Known rows, with every step that occurs
vaveko katis: [-0.20 -0.09  0.28  0.06  0.00  0.36 -0.05  0.06  0.24  0.04  0.40  0.10
  0.22 -0.01 -0.06  0.12 -0.25 -0.01 -0.37 -0.30 -0.14]
lape suvav garilem pazud voneg katis vaveko: [-0.06 -0.37  0.57  0.22 -0.03  0.18  0.04 -0.26  0.17  0.00  0.40 -0.03
  0.29  0.05  0.01  0.15 -0.08  0.20 -0.74 -0.26  0.04]
dabubek suvav voneg pazud: [-0.10 -0.22  0.13 -0.06  0.02  0.08  0.04 -0.07  0.22 -0.01  0.74  0.05
  0.40 -0.09 -0.10 -0.03 -0.14 -0.15 -0.63 -0.23  0.08]
lape suvav voneg pazud: [ 0.10 -0.23  0.23  0.23  0.03  0.15  0.09  0.05  0.29 -0.13  0.72  0.12
  0.21 -0.15 -0.04  0.00  0.02 -0.19 -0.76 -0.26  0.10]
voneg suvav garilem pazud: [-0.11 -0.34  0.19 -0.09 -0.02  0.25  0.16 -0.39  0.15 -0.44  0.72  0.20
  0.04 -0.10  0.13  0.10 -0.07  0.08 -0.69 -0.34 -0.13]
pazud lape suvav: [-0.22  0.05  0.54  0.45  0.00  0.34  0.04  0.00  0.32  0.12  0.74  0.00
  0.38 -0.22  0.17  0.26 -0.20  0.11 -0.56 -0.22 -0.33]
tidiz dabubek suvav: [-0.20  0.13  0.39 -0.10 -0.05  0.27  0.13 -0.12  0.00  0.05  0.78 -0.15
  0.31 -0.22 -0.14  0.21 -0.52 -0.02 -0.55 -0.16 -0.19]
dabubek suvav voneg katis vaveko: [-0.04 -0.19  0.21 -0.08 -0.03  0.02  0.02  0.04  0.19  0.31  0.51 -0.18
  0.39  0.04 -0.28  0.01 -0.22  0.14 -0.63 -0.47  0.23]
pazud lape suvav dabubek: [-0.23  0.09  0.43  0.46 -0.07  0.27  0.16  0.04  0.40 -0.02  0.88  0.08
  0.12 -0.19  0.18  0.15 -0.18  0.10 -0.60 -0.15 -0.34]
garilem pazud voneg katis vaveko: [-0.14 -0.38  0.46  0.11 -0.10  0.15  0.03 -0.31 -0.01  0.14  0.13 -0.14
  0.24  0.19 -0.09  0.23 -0.25  0.05 -0.68 -0.21 -0.05]
pazud voneg katis vaveko: [-0.16 -0.29  0.35  0.12 -0.10  0.20 -0.07 -0.01  0.08  0.32  0.25 -0.33
  0.33  0.12 -0.14  0.15 -0.26 -0.03 -0.59 -0.26  0.02]
pazud voneg: [-0.18 -0.17  0.26  0.19 -0.03  0.25 -0.04  0.05  0.08  0.08  0.48 -0.20
  0.37 -0.15  0.03  0.22 -0.27 -0.04 -0.41  0.05 -0.25]
suvav lape: [ 0.07 -0.13  0.15  0.11  0.01  0.29  0.23  0.09  0.27 -0.23  0.74  0.05
  0.28 -0.19  0.05  0.03 -0.34  0.16 -0.53 -0.15 -0.20]
suvav garilem pazud voneg katis: [-0.09 -0.49  0.43  0.09 -0.04  0.14 -0.01 -0.28  0.13 -0.06  0.31 -0.04
  0.34 -0.07  0.05  0.13 -0.10  0.11 -0.66 -0.08 -0.10]
pazud lape: [-0.19 -0.08  0.39  0.27 -0.02  0.31  0.08 -0.04  0.27  0.11  0.55 -0.10
  0.32 -0.17  0.09  0.22 -0.38  0.05 -0.54 -0.13 -0.32]
dabubek suvav garilem: [-0.23 -0.08  0.25 -0.08  0.11  0.31  0.07 -0.08  0.17 -0.08  0.85 -0.04
  0.50 -0.23 -0.01  0.05 -0.28  0.12 -0.44 -0.23 -0.13]
pazud lape suvav voneg katis: [ 0.04 -0.19  0.46  0.45 -0.07  0.07 -0.07  0.18  0.47  0.25  0.60 -0.04
  0.36 -0.21  0.04  0.10  0.01  0.17 -0.74 -0.31  0.00]
tidiz dabubek: [ 0.05 -0.03  0.33  0.01 -0.07  0.31  0.26 -0.07 -0.01 -0.08  0.60 -0.14
  0.07 -0.22 -0.15  0.21 -0.51 -0.09 -0.63 -0.12 -0.18]
pazud lape suvav garilem: [-0.10 -0.06  0.52  0.37  0.06  0.34  0.08  0.01  0.43 -0.04  0.85  0.03
  0.39 -0.30  0.20  0.14 -0.19  0.21 -0.58 -0.18 -0.24]
katis vaveko: [-0.08 -0.10  0.23  0.03 -0.01  0.31  0.26 -0.09  0.08  0.07  0.49 -0.15
  0.16  0.01 -0.15  0.15 -0.45  0.01 -0.55 -0.32 -0.02]
tidiz dabubek suvav garilem: [-0.05  0.03  0.37 -0.16 -0.01  0.27  0.21 -0.10  0.07 -0.11  0.89 -0.10
  0.32 -0.31 -0.13  0.11 -0.50  0.08 -0.56 -0.15 -0.13]

Rows
[-0.25 -0.21  0.41  0.04  0.04  0.19  0.01 -0.31  0.12 -0.14  0.67  0.04
  0.55 -0.17  0.12  0.20 -0.24  0.19 -0.42  0.05 -0.28] => dabubek suvav garilem pazud voneg
[-0.06 -0.22  0.50  0.33  0.05  0.28  0.10 -0.19  0.18 -0.26  0.66  0.11
  0.36 -0.22  0.17  0.22 -0.06  0.19 -0.54  0.01 -0.25] => lape suvav garilem pazud voneg
[ 0.12 -0.26  0.59  0.38 -0.07  0.03  0.17 -0.16  0.37  0.16  0.43  0.06
  0.19  0.07 -0.02  0.17 -0.10  0.27 -0.84 -0.39  0.06] => garilem pazud lape suvav voneg katis vaveko
[-0.04 -0.26  0.48  0.19  0.04  0.26  0.24 -0.35  0.28 -0.21  0.56  0.13
  0.27 -0.16  0.18  0.18 -0.32  0.25 -0.61 -0.06 -0.32] => suvav garilem pazud lape
[-0.11 -0.21  0.54  0.29  0.02  0.31  0.05 -0.15  0.43 -0.08  0.81  0.11
  0.35 -0.19  0.20  0.02 -0.12 -0.07 -0.78 -0.22 -0.15] => voneg pazud lape suvav garilem
[ 0.04 -0.27  0.56  0.46 -0.06  0.03  0.05 -0.12  0.39  0.07  0.49  0.13
  0.29 -0.11  0.08  0.18  0.01  0.25 -0.78 -0.27 -0.07] => garilem pazud lape suvav voneg katis
[-0.02 -0.17  0.46  0.22  0.10  0.30  0.27 -0.28  0.17 -0.37  0.74  0.23
  0.23 -0.20  0.13  0.15 -0.08  0.21 -0.62 -0.23 -0.15] => lape suvav garilem pazud
[-0.28 -0.26  0.15  0.11 -0.21  0.12  0.06 -0.29  0.14 -0.29  0.68  0.14
 -0.10  0.03  0.19  0.18 -0.03 -0.06 -0.64 -0.07 -0.31] => garilem pazud voneg suvav dabubek
[-0.27 -0.13  0.53  0.08  0.06  0.21  0.12 -0.41  0.30 -0.07  0.75  0.11
  0.51 -0.15  0.17  0.20 -0.33  0.31 -0.53 -0.12 -0.33] => dabubek suvav garilem pazud lape
[ 0.14 -0.34  0.06  0.04  0.00  0.12  0.13 -0.02  0.22 -0.11  0.56  0.04
  0.15 -0.08 -0.10 -0.06 -0.15 -0.22 -0.71 -0.19  0.09] => suvav voneg pazud
[-0.30 -0.29  0.26  0.13 -0.15  0.18 -0.07 -0.31  0.06 -0.19  0.55  0.04
  0.15  0.00  0.17  0.28 -0.06 -0.04 -0.60 -0.11 -0.29] => garilem pazud voneg suvav
[-0.14 -0.31  0.38  0.10 -0.09  0.22  0.10 -0.43  0.33 -0.29  0.74  0.18
  0.11 -0.08  0.26  0.15 -0.14  0.18 -0.74 -0.29 -0.27] => voneg suvav garilem pazud lape
[-0.16 -0.25  0.37  0.22 -0.05  0.20  0.09 -0.24  0.03 -0.12  0.39 -0.03
  0.29 -0.05  0.06  0.29 -0.25  0.05 -0.48  0.08 -0.32] => garilem pazud voneg
[-0.10 -0.23  0.13  0.14 -0.16  0.18 -0.07  0.13  0.31 -0.20  0.85  0.00
  0.24 -0.11  0.18  0.08 -0.12  0.08 -0.58 -0.11 -0.25] => pazud voneg suvav lape
[-0.26 -0.34  0.49 -0.06 -0.02  0.10 -0.04 -0.36  0.09  0.12  0.42 -0.10
  0.50  0.10 -0.05  0.15 -0.25  0.22 -0.61 -0.24  0.00] => dabubek suvav garilem pazud voneg katis vaveko
[-0.17 -0.31  0.16  0.04 -0.09  0.22 -0.12 -0.02  0.23 -0.16  0.76 -0.08
  0.24 -0.17  0.13  0.09 -0.06 -0.03 -0.57 -0.16 -0.15] => pazud voneg suvav garilem
[-0.05 -0.06  0.12  0.03  0.03  0.10  0.05  0.10  0.22  0.07  0.77 -0.05
  0.45 -0.20 -0.12  0.08 -0.21  0.14 -0.45 -0.18 -0.01] => dabubek suvav voneg
[-0.17 -0.18  0.32  0.14 -0.05  0.03 -0.05 -0.08  0.40  0.16  0.74  0.02
  0.46 -0.07  0.01  0.00 -0.21 -0.07 -0.65 -0.14 -0.07] => dabubek suvav voneg pazud lape
[-0.01 -0.49  0.45  0.04 -0.05  0.15  0.09 -0.31  0.11  0.02  0.23 -0.10
  0.25  0.11 -0.07  0.12 -0.24  0.15 -0.71 -0.20  0.02] => suvav garilem pazud voneg katis vaveko
[ 0.09 -0.13  0.49  0.49  0.00  0.10  0.20 -0.09  0.36 -0.10  0.68  0.21
  0.24 -0.16  0.15  0.23 -0.07  0.28 -0.67 -0.10 -0.22] => garilem pazud lape suvav voneg
